Each row comes from the steps of one path. Every step used is in the known rows, and no mark comes twice. Write the path behind each row, first mark first.
Known rows:
kono -> genof -> vevat -> gotik: [  9.0   9.5  41.7 -29.1  42.5   5.0  15.7   8.9  20.4  -3.4 -21.3 -66.0
  53.5 -57.0   4.0   3.4  12.4   1.8  11.0  29.7]
danan -> kono -> genof -> vefe -> vevat: [  5.7  -2.2  35.3   0.1  79.0 -16.4  12.0   2.1 -15.3   3.7 -33.8 -55.9
  34.9 -43.8   2.5 -10.6  36.4  45.1   5.6  25.0]
vevat -> gotik: [ 16.2   1.9  32.9 -18.6  16.1   2.2  -0.6   9.1   8.9  -0.1 -15.8 -29.0
  56.7 -63.8  14.4 -11.6  26.8  -2.7  -6.3  -4.8]
vefe -> vevat -> gotik -> genof -> danan: [ -9.8  11.2  58.9 -19.2  62.3  17.3   6.7 -13.5  -7.6  27.6 -43.5 -64.2
  45.6 -69.6  -8.9  -3.7  47.7 -17.4 -13.4   2.9]
gotik -> pizef -> genof: [ 17.4   1.2  35.7 -19.1  37.6  16.1   4.4  -2.2   5.7 -24.7 -30.7 -19.5
  59.0 -50.3   0.8 -20.6 -11.8  -9.9 -28.1   5.7]
danan -> kono -> genof -> vevat -> gotik: [ 11.0   8.5  47.2 -18.7  54.3  -1.5   7.8  -2.8  21.4 -12.5 -18.0 -74.0
  41.7 -56.7  -7.2   8.4  18.1  21.2  18.2  21.1]
pizef -> genof -> vevat -> gotik: [ 21.0  -1.3  52.1 -22.1  36.4  23.7   0.7   1.0  37.9   1.2 -47.5 -51.2
  58.0 -57.5  14.5  -5.6 -28.0   1.5  -7.0   3.7]
danan -> kono -> genof -> vefe -> pizef: [ -3.7  -6.4  30.6   4.0  60.2  -9.7  18.7   8.4 -28.2  -2.8 -11.3 -71.6
  49.1 -50.0  -8.1  -8.8  42.1  15.4  -4.0  23.6]
vefe -> pizef: [ -1.9  12.7  28.9  -7.5  28.5  -6.7  14.8  13.6 -17.0 -17.3 -10.6 -23.8
  55.3 -50.0  -5.6 -11.4  37.9 -22.2  -4.1  11.7]
genof -> danan -> kono: [-18.1  10.5  43.0   5.6  33.2  -2.9 -11.0   8.5  -2.3 -20.7  -9.6 -34.7
  38.1 -63.4 -20.6  -2.6  34.6  22.5   7.5 -20.6]
danan -> kono -> genof: [ -3.8   6.0  24.6  -9.6  40.9 -12.3  10.8   3.7   1.4 -29.2  -4.6 -32.2
  43.4 -60.0  -2.1  -2.7  25.8  39.9   8.2  17.3]
pizef -> vefe -> vevat -> gotik -> genof: [  3.1 -12.5  44.0 -15.1  60.2   8.0  14.0 -25.1  16.1  32.5 -55.9 -40.6
  57.8 -55.8  19.8  -5.3  39.8  -5.7 -24.5   3.8]
gotik -> kono -> genof: [ -1.1   7.1  21.6  -6.5  41.0  -8.7  23.8  12.5  14.7 -28.7 -17.6 -39.4
  51.5 -50.5   6.4 -25.7  15.8  25.4   4.4  30.4]
danan -> kono -> genof -> vefe: [ -1.0 -11.2  27.4   1.4  49.8 -11.0   8.2  12.2 -11.4 -11.9 -18.9 -53.7
  47.3 -56.9   4.4 -10.4  21.2  49.2   1.1  15.4]
pizef -> genof -> vevat: [  6.0   4.1  46.2 -12.9  39.3  14.8   4.1  10.1  27.9 -24.1 -51.4 -28.7
  54.2 -50.3   6.5  -7.7 -36.6  15.7   0.5  12.4]
vefe -> pizef -> genof: [  3.3   1.7  33.4  -9.8  32.2  13.6  15.9   4.8  -0.2  -7.3 -25.6 -28.3
  60.2 -53.8   6.8 -14.4  -0.1 -14.2 -22.0   6.8]
danan -> kono -> genof -> vevat: [ -5.6  13.7  39.8 -10.8  58.0 -10.0  10.9   5.8  12.4 -38.4 -22.3 -51.8
  37.2 -49.1 -14.8   7.0   7.4  35.9  26.0  31.5]
danan -> kono -> genof -> vevat -> gotik -> vefe: [ 31.3  -7.2  44.8  -9.5  62.8   0.8  14.6   1.4  16.4 -23.1 -30.5 -83.5
  53.3 -54.9  -9.2  21.4  -6.9  43.2   5.5  25.8]
vevat -> gotik -> vefe -> pizef: [ 33.6  -7.8  33.7  -5.4  34.7   4.8  17.6   9.4 -13.3  -2.9 -19.2 -57.3
  70.2 -56.0  -0.2   2.5  24.4 -15.4 -26.0   7.1]

Which path is each row?
[ 22.4  11.9  53.4 -25.9  68.5   3.4   6.4 -13.1  10.7 -23.2 -14.9 -83.5
  42.8 -45.0 -26.2   4.8  24.0  -7.3   7.3  27.4] : danan -> kono -> genof -> vevat -> gotik -> pizef
[  2.1  -4.5  32.8   3.0  38.7  -3.7  10.5  22.3 -29.8   0.7 -25.9 -44.0
  58.8 -47.4   0.8 -19.7  35.9 -13.3 -11.7  10.0] : genof -> vefe -> pizef
[ 22.4   4.3  56.3  -6.5  58.3  24.1  15.9  -5.5  36.2   2.3 -51.4 -84.7
  55.4 -42.7   0.3 -21.4 -12.6 -27.0 -10.0  15.6] : vefe -> pizef -> genof -> vevat -> gotik -> kono
[ 18.6   8.7  67.7 -14.5  77.1  23.0  -8.8 -28.4   9.0  22.9 -32.9 -72.8
  35.4 -51.5 -21.3  -7.4  27.2 -16.8 -26.1 -18.7] : vefe -> vevat -> gotik -> pizef -> genof -> danan -> kono
[ 36.0 -17.0  49.3   1.3  70.2  15.0   7.9  -5.1  25.3  34.7 -71.9 -70.8
  50.1 -43.7  30.2 -40.7  -4.2  15.4 -24.6   2.6] : pizef -> genof -> vefe -> vevat -> gotik -> kono
[ 13.9   1.4  29.2 -15.5  38.3   0.7  21.0   4.0  24.7  -3.8 -14.5 -63.3
  54.5 -57.8  14.5 -23.6  25.6  11.2  -3.5  20.8] : vevat -> gotik -> kono -> genof
[ 31.8  -4.7  47.3 -16.7  90.7  -3.5   8.7 -16.5 -17.5  19.9 -28.0 -88.4
  39.0 -41.0  -8.4 -12.4  52.8   2.1 -13.9  20.5] : danan -> kono -> genof -> vefe -> vevat -> gotik -> pizef
[-12.9   0.9  47.8   4.5  36.7  17.0  -9.4  -0.3  15.3  -8.6 -25.5 -37.8
  44.0 -67.7  -8.7  -5.5  -4.8  31.2 -10.1 -24.4] : pizef -> genof -> danan -> kono
[-11.3   9.6  46.5 -14.9  51.1   7.9  12.1   3.5   1.1 -36.0 -56.2 -37.2
  53.5 -57.8  -9.3  -3.0  -5.5   7.1   9.9  32.1] : gotik -> genof -> vevat
[ 30.0 -16.8  47.7 -12.2  57.7  17.6   3.5  -2.1   9.8  44.0 -60.1 -55.7
  53.8 -52.2  31.3 -23.5   0.1  11.8 -27.5  -2.7] : pizef -> genof -> vefe -> vevat -> gotik
[ 37.7  -2.4  48.5 -16.4  69.2   2.4   1.1  -2.6 -19.2  24.2 -41.5 -60.7
  49.7 -38.0  -0.9 -23.0  47.2 -27.1 -20.7   9.3] : genof -> vefe -> vevat -> gotik -> pizef
[ 38.5 -18.7  39.0  -7.8  37.0  24.0  19.2   1.4   4.8   8.0 -34.3 -60.3
  76.0 -59.2  12.7  -0.7 -13.9  -7.3 -44.0   2.2] : vevat -> gotik -> vefe -> pizef -> genof
[ 20.9  13.1  48.8 -37.3  58.2   9.5  14.3  -1.0   8.9 -13.7 -17.1 -75.2
  55.0 -45.6 -15.0   0.6  20.3 -27.4   0.8  35.5] : kono -> genof -> vevat -> gotik -> pizef
[  6.0  -8.9  30.5  -8.9  35.8  -0.9   2.5  -0.1   8.5 -16.7 -21.3 -10.4
  62.4 -38.5  -2.6 -11.0  29.7 -14.4 -23.7  -4.8] : gotik -> pizef -> vefe
[ 33.8  -0.5  49.4  -6.1  51.9   8.6  17.9  11.6  -1.5 -12.3 -36.3 -75.2
  65.5 -45.5 -12.8  11.2   6.3 -20.2  -8.6  20.8] : genof -> vevat -> gotik -> vefe -> pizef
[ 36.4 -23.0  46.1 -17.6  43.0  28.5  -4.2  -1.3   2.9  18.5 -41.0 -62.0
  66.8 -54.6  14.5 -25.2  -6.6 -14.7 -41.9  -4.8] : vevat -> gotik -> pizef -> genof -> vefe
[-17.1   6.8  47.1  -3.6  36.2  23.9   8.9   7.9  -2.6   8.0 -19.9 -48.1
  58.1 -61.0 -10.3  -7.7  11.1 -22.8 -23.6  -9.7] : vefe -> pizef -> genof -> danan
[ 30.1  -7.4  45.4   2.5  66.5  -4.2   5.8   4.0   7.3  22.8 -56.0 -66.4
  44.6 -39.6  16.4 -37.4  33.6   7.7  -6.3   6.6] : genof -> vefe -> vevat -> gotik -> kono
[-17.4  -9.2  56.5 -10.7  63.5  19.2   6.6 -21.0  14.2  46.7 -50.6 -59.5
  54.4 -62.7   1.9   1.8  50.6 -13.7 -25.6 -12.7] : pizef -> vefe -> vevat -> gotik -> genof -> danan
[ 35.3 -14.0  30.8  -8.0  23.8   3.2   5.9  12.9   3.7 -10.9 -27.4 -38.1
  67.8 -62.2  12.0   0.2   4.0  19.0 -19.8   0.2] : vevat -> gotik -> vefe
[ 18.1 -14.0  52.2  -2.8  41.4  34.0  12.9   5.0   2.3  22.1 -28.7 -80.2
  72.6 -66.2  -4.9   6.8  -2.5 -16.4 -44.2 -13.9] : vevat -> gotik -> vefe -> pizef -> genof -> danan
[-15.5   0.6  54.4  -5.4  43.8  16.6  -6.5 -15.1  -1.3   3.7 -26.8 -69.5
  45.1 -81.8 -16.1   1.2  37.8   6.4  -8.2 -14.3] : vevat -> gotik -> genof -> danan -> kono
[ 20.6 -14.2  37.5 -17.1  31.2   8.9  -1.1  -7.9  19.0   8.9 -18.2 -34.1
  65.5 -47.0   6.0  -9.5  38.5 -28.7 -31.7 -13.4] : vevat -> gotik -> pizef -> vefe
[  4.0  -4.3  37.0 -21.6  29.2  14.0   8.4  -6.7  -0.6  -2.0 -34.7 -41.5
  60.9 -75.7  11.8  -9.6  22.0  -4.5 -15.0   9.9] : vevat -> gotik -> genof
[ 30.7  -3.0  43.6 -26.6  80.6   3.1  16.6  -4.5 -17.3  28.5 -29.8 -78.7
  50.0 -41.2   1.1 -17.0  49.6 -17.3 -20.5  29.5] : kono -> genof -> vefe -> vevat -> gotik -> pizef
